Known rows, with every step that occurs
d-l: 1.23; 1.06; 1.94; -0.56; 1.17; -2.05; -0.11; -0.06; 0.53; -3.12; 3.99; -1.83; -0.09; 1.51; 0.23; -0.04; 1.67; 0.64; -1.30
k-v-w: -0.43; -0.56; -0.33; 1.25; 3.07; 0.67; -2.56; -0.87; -0.73; 3.75; -4.88; -0.87; 0.03; -4.24; 1.65; -4.87; -0.60; -1.43; -1.12
b-v-k-u-d-l: 4.43; 4.93; 2.53; -4.67; 1.80; -2.95; -2.99; -3.39; -3.41; 1.18; 4.69; -1.59; 5.95; -2.88; 2.45; -0.15; 1.11; 0.58; -1.55
d-l-w-v-k: -4.25; 6.80; 2.45; -3.37; 5.40; -5.46; -1.34; -0.38; 0.20; -3.37; -0.01; 0.07; 4.12; -0.50; -1.12; -2.76; 1.96; -2.64; 6.97
v-w-l-d-u-k: 1.83; 1.58; -0.64; 0.84; -0.93; -1.84; 2.17; -0.93; 4.70; 4.51; 6.40; 3.92; -4.07; 1.01; 3.39; 2.19; 2.23; 5.63; -3.43
v-w-l-d: -1.35; 0.39; -1.18; -1.83; 2.19; 0.83; 2.24; -0.87; 0.66; 4.46; 2.88; 4.24; -1.35; 0.82; -0.34; 1.10; -2.31; 4.31; 0.12
l-w-v: -4.40; 4.08; -2.83; -2.91; 0.85; -2.76; 0.30; -1.46; -0.69; -0.20; -3.92; -0.71; 0.72; -0.74; -1.80; -3.36; -0.04; -0.57; 4.74
d-l-w-v-k-u: -3.77; 5.28; 0.93; -4.48; 2.62; -6.12; -1.53; 0.27; -0.01; -2.18; 1.09; 1.24; 6.49; -1.50; -0.30; -6.17; 1.75; -1.25; 5.34
u-d-l-w-v: -0.76; 7.56; -2.58; -4.97; 1.29; -5.34; -0.08; -4.70; -1.06; -3.57; 3.48; -6.52; 0.11; -0.60; -0.46; -0.97; 0.86; -0.53; 1.02
v-k-u-d-l: 2.38; 3.62; 1.93; -3.27; 1.27; -4.84; -1.63; -1.12; 0.36; -1.34; 8.62; -1.36; 5.94; -2.44; 2.67; -0.22; 1.20; -0.99; -1.95
u-d: 2.17; 2.57; -1.91; -1.28; -0.59; -1.10; 0.02; -2.70; -0.59; 0.14; 3.54; -3.66; -0.47; -1.57; 0.85; 2.48; -0.43; -0.36; -2.68
w-v-k-u-d-l: 0.21; 5.89; -0.37; -5.21; 3.32; -6.80; -4.51; -2.78; -1.77; 0.05; 7.83; -3.92; 8.42; -4.57; 0.26; -0.71; 1.91; 0.34; 1.34
w-v-k-u: -2.74; 2.38; -0.58; -3.28; 2.92; -3.81; -3.54; 0.53; -1.43; 3.36; 0.03; 1.29; 8.38; -4.75; -0.82; -3.02; 0.50; 0.08; 5.35
k-v-w-l: -2.30; -1.34; -0.29; -0.56; 2.75; 2.40; -3.25; -3.00; -0.68; 4.46; -3.31; 1.89; -1.01; -1.49; -0.84; -4.92; -3.10; 1.00; -1.14
l-d-u: 0.23; 2.21; -2.32; -1.71; 1.88; -1.58; 4.40; 3.21; 4.54; -0.67; 4.27; -0.52; -3.99; -0.56; 2.16; 4.52; 5.24; 3.02; -1.82
v-k: -0.75; 1.06; 3.21; -0.06; 3.38; -1.61; -1.00; 1.50; 0.94; 0.28; -0.12; 3.39; 3.87; -1.36; -0.02; 0.64; 0.68; -2.74; 3.18
k-v-w-l-d: -1.10; 0.15; -3.44; -0.94; 3.96; 2.85; 0.39; -0.27; -0.06; 4.27; -0.55; 0.99; -3.83; -1.08; -0.60; -2.07; -1.75; 1.67; -1.52
d-u: -0.79; 0.96; 0.41; -1.48; 0.10; -1.94; 0.28; 0.19; 3.30; 0.01; 1.45; 0.34; -1.67; -0.64; 1.83; 2.17; 4.26; 2.73; -1.40

Rows
2.22; 0.77; -3.68; -2.77; -3.58; -1.54; -0.35; -1.82; -1.00; 1.42; 4.66; -2.67; 2.49; -3.08; 2.22; -0.79; -0.78; 1.38; -4.12 | k-u-d
2.73; 0.94; -1.09; 4.22; -0.51; -0.83; -1.54; 1.22; 3.57; -0.14; -0.28; -2.99; -5.08; -1.91; 3.66; -2.31; 5.03; -0.83; -5.38 | d-u-k-v
0.52; -0.24; 0.29; 2.54; -0.11; -0.29; -3.34; -2.55; 2.93; 4.43; 0.44; 1.72; -3.83; -1.47; 3.29; -3.81; 1.80; 2.81; -4.60 | d-u-k-v-w-l
-2.88; 5.32; -0.66; -3.06; 1.83; -4.45; -0.27; -2.08; -0.29; -3.50; 0.11; -2.92; -0.22; 1.13; -1.28; -3.56; 1.63; -0.49; 3.59 | d-l-w-v
-2.10; 0.86; -2.57; -2.03; 4.62; 0.78; 0.81; 0.15; 3.36; 3.94; 1.14; 1.47; -4.56; -1.68; 1.66; 0.18; 2.34; 3.77; -2.78 | k-v-w-l-d-u
1.11; 5.10; -0.24; -2.79; -0.87; -3.55; 2.43; -2.87; 1.46; -4.87; 4.60; -3.51; -2.20; 1.58; 1.75; -0.64; 0.69; -1.81; -2.47 | u-d-l-w
1.94; 1.64; -4.34; 2.19; 0.24; 1.33; 1.78; 1.73; 4.09; 0.17; 4.18; -1.53; -8.01; 0.53; 1.85; 0.34; 4.03; 2.31; -5.60 | w-l-d-u-k-v
-2.14; 9.03; 0.80; -4.72; 5.02; -7.19; -1.55; -3.39; -0.56; -3.13; 3.26; -3.37; 3.95; -1.68; -0.07; -0.35; 1.41; -2.92; 4.09 | u-d-l-w-v-k
-2.07; -1.12; 1.60; -1.34; 0.98; 0.49; -1.64; -3.74; -0.52; 4.61; 0.41; 4.78; 1.28; 0.47; -0.71; -1.40; -3.34; 3.56; 0.42 | v-w-l
2.33; 6.48; 1.87; -5.97; 0.54; -3.14; -0.18; -3.04; -2.07; -1.02; 1.69; 0.11; 4.21; -1.74; 3.14; -2.99; 0.71; -1.65; -0.41 | b-v-k-u-d-l-w
3.72; 2.38; -2.01; 2.98; -1.58; -1.97; 3.69; 2.78; 4.96; -0.57; 6.33; -0.65; -5.02; 0.11; 3.71; 3.57; 5.66; 2.37; -3.92 | l-d-u-k
3.30; 1.97; -2.33; 3.64; 1.63; -1.08; 1.19; 2.31; 4.14; 3.58; 1.41; -1.51; -5.16; -3.96; 5.19; -1.30; 5.12; 1.08; -5.55 | l-d-u-k-v-w
2.33; 0.24; -3.04; 3.47; 0.69; 2.26; 0.46; -0.56; 0.57; 4.85; 1.26; 0.62; -4.92; -0.38; 1.08; -3.47; -1.16; 0.75; -3.60 | u-k-v-w-l-d
-2.08; 1.15; -0.73; -3.31; 2.70; -1.20; 2.11; -0.80; 4.12; 4.24; 4.64; 4.43; -2.96; 0.02; 1.56; 3.50; 2.06; 6.23; -1.49 | v-w-l-d-u
-1.09; 6.36; -4.22; -5.88; -1.50; -6.12; -0.33; -3.98; -1.07; -2.62; 4.69; -5.28; 2.47; -1.62; 0.56; -4.38; 0.83; 0.97; -0.76 | k-u-d-l-w-v
-2.74; 6.19; -3.32; -5.83; 0.76; -5.22; -1.39; -2.27; -1.02; 1.36; 0.66; -0.45; 6.70; -4.76; 0.35; -4.02; -0.62; -1.82; 4.13 | l-w-v-k-u-d
2.17; 1.68; -2.10; 0.96; -1.77; -0.95; 3.42; 0.56; 4.73; 0.19; 7.76; 1.96; -6.25; 2.57; 1.38; 3.53; 3.88; 4.57; -3.89 | w-l-d-u-k
3.73; -0.12; -1.89; 5.28; -1.42; 1.12; -1.83; 0.94; -0.29; 0.03; -1.73; -3.45; -3.67; -1.07; 1.87; -4.55; 1.39; -3.27; -3.74 | u-k-v
1.48; 1.78; 0.23; -3.08; 0.10; -2.83; -1.03; -0.65; -0.25; 1.64; 4.77; 0.57; 6.43; -3.88; 1.77; -0.19; -0.44; -1.37; -0.52 | v-k-u-d
-0.57; 4.66; -2.50; -4.75; 2.29; -4.94; -4.00; -2.58; -2.33; 3.58; 3.90; -1.91; 8.46; -6.44; -0.26; -0.80; 0.06; -0.31; 2.95 | w-v-k-u-d
